Each row was made from one small tree. The marks that hang from a mark follow it in brackets, in the order of their numbers. Every link used is in the known rows. Write each row's tree.
Known rows
j929(j34(j450 j758) j297 j469): [ 0.294 -0.239 -4.096  1.350 -2.123  1.893 -0.780  2.694 -0.098 -0.124
 -1.236  1.615 -3.196  0.064 -1.848  2.413  4.662  4.314 -2.817 -6.538
 -0.803  1.276]
j34(j450 j758(j469)): [ 2.098 -1.459 -3.372  2.786 -0.453  2.741 -2.259 -1.477 -0.062 -0.909
 -3.119  3.035 -3.348  0.397  1.644  7.651  1.411  3.537 -4.788 -7.477
 -3.640  0.558]
j161(j929(j34(j758) j469(j450(j297))) j936): [-5.195 -2.386 -1.042  2.644 -0.998  1.383  4.218  0.141  1.570  4.034
 -2.123 -0.937 -3.866  0.986 -0.845 -1.726  3.730  1.342 -3.124 -3.938
 -1.420  3.220]
j297(j929(j469)): [-3.815 -0.323 -2.114  2.064 -1.772  3.086  3.833 -0.021 -1.146  0.072
 -2.397  0.790 -5.854  1.214  1.559  6.719  1.251 -0.412 -2.122 -4.835
 -1.602  2.045]
j469(j161(j929 j936) j450): [-3.611 -4.425 -1.014  2.417  2.307  3.720  1.438 -4.289 -0.590  1.480
 -1.689 -0.244 -3.943 -0.737  1.481  3.180  0.129 -1.065 -4.144 -4.043
 -0.434  2.199]
j469(j161(j936) j450(j297) j929(j34(j758))): [-2.576 -2.975 -0.153  1.528  2.290  2.404  2.779 -4.814  0.240  2.140
 -1.908 -0.124 -4.938  1.393 -1.943  0.048  3.210  1.616 -4.480 -5.185
 -1.250  4.866]
j34(j758(j766) j929(j297 j469(j450))): [-2.880 -2.536 -3.624  1.180 -0.532  2.417  0.262  0.679 -0.867  1.055
 -1.860  0.104 -3.110  2.171 -0.953  1.088  5.092  3.580 -3.497 -7.138
 -1.451  3.807]
j114(j929): [-3.612 -1.439 -4.248  1.950  0.061  3.291  3.050 -0.507 -1.455 -0.237
 -1.424  1.097 -6.391  2.474 -0.095  7.615  0.453 -0.557 -2.405 -6.352
 -1.242  0.667]
j161(j929): [-3.910 -2.673 -2.536  2.315  0.420  4.089  2.623 -2.671 -1.603 -0.588
 -0.957  1.608 -5.618  0.997  0.944  6.542  0.258 -0.690 -3.605 -5.163
 -1.988 -0.750]
j161(j929(j34) j936): [-5.572 -2.988 -2.057  2.770  1.538  3.636  5.115 -1.302 -0.288  0.529
 -0.758  1.106 -5.799  1.552  0.842  2.223  0.804 -2.188 -2.471 -2.861
  0.076  0.033]
j450(j469(j161 j929(j34))): [-2.675 -1.568 -1.292  0.674  2.020  1.739  0.378 -2.796 -2.467 -0.778
 -1.257  1.569 -7.914  0.176 -1.548  1.732  0.704 -0.561 -4.607 -5.154
 -0.938  2.920]
j161(j929(j34(j758(j766)) j297 j469) j936): [-5.849 -2.673 -3.839  2.341 -0.026  2.886  5.010  1.963 -0.548  2.235
 -1.019  0.231 -4.862  2.453 -1.037 -0.596  5.214  1.621 -2.489 -2.810
 -0.223  2.646]
j114(j929(j34(j758) j297)): [-1.544 -1.584 -5.327  1.886 -0.348  3.188  3.830  2.430 -0.768  0.383
  0.049  0.473 -5.994  3.010 -2.085  2.483  3.949  2.014 -0.618 -6.644
 -0.992  1.061]
j450(j297(j929(j34(j758)))): [-1.662 -0.725 -1.924  2.356 -0.245  2.494  5.648 -2.211  0.298 -0.245
 -1.447  0.416 -7.716  3.100 -1.326  4.900  3.440  1.567 -2.288 -5.506
 -2.060  1.698]
j929(j34(j758(j766)) j297 j469): [-3.284 -0.295 -4.455  1.387 -0.707  1.450  1.558  2.957 -1.677 -0.151
 -1.530  1.247 -3.668  2.790 -2.857  2.684  5.179  4.308 -2.712 -6.464
 -0.461  2.126]
j469(j161 j929): [-2.269 -2.112 -1.558  0.961  1.895  4.304  1.072 -4.980 -3.085 -1.091
 -1.229  1.759 -5.779  0.635  0.056  6.929  0.542 -0.030 -4.557 -5.650
 -1.985  2.416]
j114(j929(j34(j450 j758) j297)): [ 0.189 -1.239 -5.666  1.399 -0.655  2.626  1.004  1.854  0.230 -0.101
 -0.164  1.232 -6.027  1.649 -1.976  2.656  3.964  3.285 -1.457 -6.524
 -0.488  1.224]
j34(j450(j297 j469(j161(j936))) j758(j766)): [-0.357 -2.708 -2.491  1.808  2.166  1.429 -0.732 -6.595  0.581 -0.011
 -4.073  0.709 -7.645  1.027 -2.929  6.695  3.254  1.934 -9.183 -5.352
 -0.767  3.487]
j161(j929(j34(j758(j766)) j297 j469(j450)) j936): [-6.030 -3.005 -3.117  2.136  0.089  1.638  2.592  2.400  0.398  3.184
 -1.379 -0.282 -2.926  1.626 -0.984 -3.223  4.834  2.784 -2.277 -4.068
  0.348  3.557]
j758(j469(j161(j936) j450 j929(j34 j297)) j766): [-2.947 -3.176 -1.115  0.910  4.231  1.267 -0.338 -1.407 -0.968  0.914
 -1.399  0.510 -4.861  1.245 -0.441 -2.512  1.861  2.300 -3.800 -4.721
  0.325  4.394]
j929(j34 j297 j469(j161 j450)): [-1.308 -0.906 -1.952  0.506  0.056  0.823 -1.460  2.082 -1.423  0.385
 -0.988 -0.491 -2.505 -1.082 -2.174  0.095  2.661  3.088 -2.378 -6.603
  0.710  2.603]

Which tree is each row?
[ 3.904 -2.719 -2.568  1.331  0.854  4.001 -2.378 -3.387 -1.407 -0.424
 -1.290  2.031 -5.209 -0.785  0.615  3.924  2.770  4.050 -5.234 -6.386
 -3.838  2.837] : j34(j450 j758(j469(j161 j929(j297))))
[ 0.243 -4.893 -2.544  2.402  3.271  3.395  0.315 -2.746 -0.358  1.058
 -2.424 -0.474 -3.975  1.598  0.992  0.694  3.836  2.423 -4.710 -5.487
 -1.598  4.497] : j34(j758(j469(j161(j936) j450) j766) j929(j297))
[ 0.860 -4.554 -3.554  2.624  2.195  3.833 -0.241 -3.241 -0.407  0.747
 -1.730  0.947 -5.605 -0.157  1.211  3.323  3.445  3.066 -5.819 -3.257
 -2.008  2.820] : j34(j450 j758(j469(j161(j929(j297) j936)) j766))
[-2.542 -3.217 -1.320  1.018  2.788  2.844  2.298 -2.784 -1.083  0.403
 -0.627  0.503 -8.244  0.438 -2.125 -1.164  1.978 -1.852 -4.758 -4.277
  0.537  2.426] : j450(j469(j161(j936) j929(j34 j297)))
[ 0.742 -2.890 -4.118  2.954  1.427  3.410  4.064  1.663 -0.553  1.815
 -1.041 -0.747 -6.099  1.719  0.048  0.771  3.482  1.234 -1.414 -4.225
 -1.429  3.209] : j114(j929(j34(j758(j469(j161(j936)))) j297))
[-3.218 -0.409 -2.342  1.327  0.127  0.550  0.941  0.906 -1.327  1.263
 -2.742 -0.280 -3.892  1.027 -0.263  1.688  4.045  4.338 -1.558 -4.499
 -0.505  6.912] : j297(j929(j34(j758(j766)) j469(j161 j450)))
[-6.888 -2.208 -1.697  2.222  0.099  0.485  3.661 -0.218  1.046  3.648
 -2.612 -0.585 -4.407  2.247 -1.760 -1.332  4.329  2.594 -3.914 -3.607
 -0.683  4.233] : j161(j929(j34(j758(j766)) j469(j450(j297))) j936)
[-2.098 -2.320 -1.277  0.936  1.616  2.899 -0.236 -4.921 -2.602 -0.623
 -1.907  1.646 -7.569  0.097 -0.766  4.850  0.157 -1.001 -6.047 -5.945
 -1.969  2.565] : j450(j469(j161 j929))
[-0.898 -2.441 -2.174  0.717  3.840  2.041 -0.890 -2.442 -0.863 -0.487
 -1.194  1.772 -6.896  0.719 -0.262  0.220  2.202  2.352 -5.032 -3.241
  0.213  3.602] : j758(j469(j161(j936) j929(j34(j450) j297)) j766)
[-0.637 -2.442 -2.050  1.728 -0.592  3.173 -0.035 -1.146 -1.487  1.437
 -2.522 -0.368 -2.456 -0.305  0.884  2.894  3.503  2.202 -3.370 -6.071
 -2.680  5.185] : j34(j758 j929(j469(j161 j450)))
[-3.645 -3.213 -0.455  2.048  3.702  0.169  1.310 -2.857  0.084  1.724
 -2.167 -0.733 -6.357  0.786 -0.466 -0.649  1.237  1.781 -5.146 -3.011
 -0.479  3.594] : j758(j469(j161(j929(j34) j936) j450(j297)) j766)
[-4.668 -1.781 -0.810  1.631 -1.487  1.180  1.270 -1.317  0.002  2.183
 -1.935 -0.435 -4.745 -0.084 -0.872  2.476  1.256  1.216 -4.600 -5.777
 -2.159  1.522] : j161(j929(j469(j450(j297))))
[-1.681 -2.588 -2.140  3.035  0.077  1.520  0.047  1.151 -0.033  1.556
 -1.611  1.325 -2.893  0.408  1.777 -0.546  1.479  3.155 -1.701 -6.056
 -3.077  1.665] : j161(j929(j34(j758(j469(j450)))))
[-3.453 -1.107 -0.116  1.423  0.834  0.370  1.582 -1.051  0.365  2.066
 -2.667 -1.364 -3.893 -0.067 -2.172  0.890  2.193  0.997 -4.248 -4.670
  0.675  3.676] : j929(j34 j469(j161(j936) j450(j297)))
[-3.768 -2.848 -2.222  2.254  0.996  1.779  0.991 -1.716  1.161  0.552
 -1.563  1.690 -7.650 -0.484  0.302  0.400  0.531 -1.894 -4.862 -3.032
  0.526  0.443] : j161(j929(j34(j450(j469))) j936)
[-1.727 -2.270 -3.101  0.508  2.327  1.832  0.110 -2.192 -2.522 -0.486
 -0.892  1.367 -7.641  1.859 -3.563  0.234  4.290  2.830 -5.038 -5.882
 -0.933  4.176] : j450(j469(j161 j929(j34(j758(j766)) j297)))
[-2.584 -0.470 -2.567  0.667  1.998  0.680 -2.026 -1.182 -1.130 -1.494
 -1.944  3.792 -6.309  1.791  0.375  2.702  0.815  3.210 -4.435 -5.029
 -1.351  2.602] : j758(j469(j929(j34(j450))) j766)
[-4.312 -1.133 -1.557  1.324  0.393  0.336  3.318  0.787  0.449  3.509
 -2.249 -2.420 -5.954  0.762 -2.132 -0.077  2.381  0.433 -2.576 -3.827
  0.699  5.128] : j114(j929(j34 j469(j161(j936) j450(j297))))
[-1.278 -2.336 -1.132  2.754 -0.055  0.691  1.109 -0.530  0.814  1.897
 -1.633  0.297 -4.688  0.854 -0.240 -0.465  2.103  3.571 -3.314 -6.225
 -3.536  1.633] : j161(j929(j34(j758(j469(j450(j297))))))
[-3.125 -0.795 -0.531  1.470  0.495  0.615  2.885 -1.978  1.044 -0.111
 -1.516 -0.160 -6.736  1.836 -1.364  2.282  1.336  1.186 -2.339 -6.265
 -0.266  1.735] : j469(j450(j297(j929(j34))))
[ 1.005 -3.525 -2.040  2.194  2.089  2.966  0.267 -1.100  0.081  0.308
 -0.310  0.489 -6.462 -1.713  1.283 -0.208  1.568  0.771 -3.776 -2.316
 -0.353  1.063] : j758(j469(j161(j929(j34(j450) j297) j936)))
[-2.645 -1.999 -1.507  1.255  0.830  1.484  0.476  1.449 -0.324  1.576
 -1.529 -1.011 -2.537 -0.710 -1.467 -0.951  2.733  1.108 -2.564 -5.064
  1.672  3.008] : j929(j34 j297 j469(j161(j936) j450))
[ 0.418 -3.318 -3.344  2.601  1.550  2.158  1.690  2.038  0.461  2.786
 -1.397 -1.229 -4.167  0.909  0.050 -1.859  3.144  2.392 -1.186 -5.428
 -0.916  4.087] : j114(j929(j34(j758(j469(j161(j936) j450))) j297))
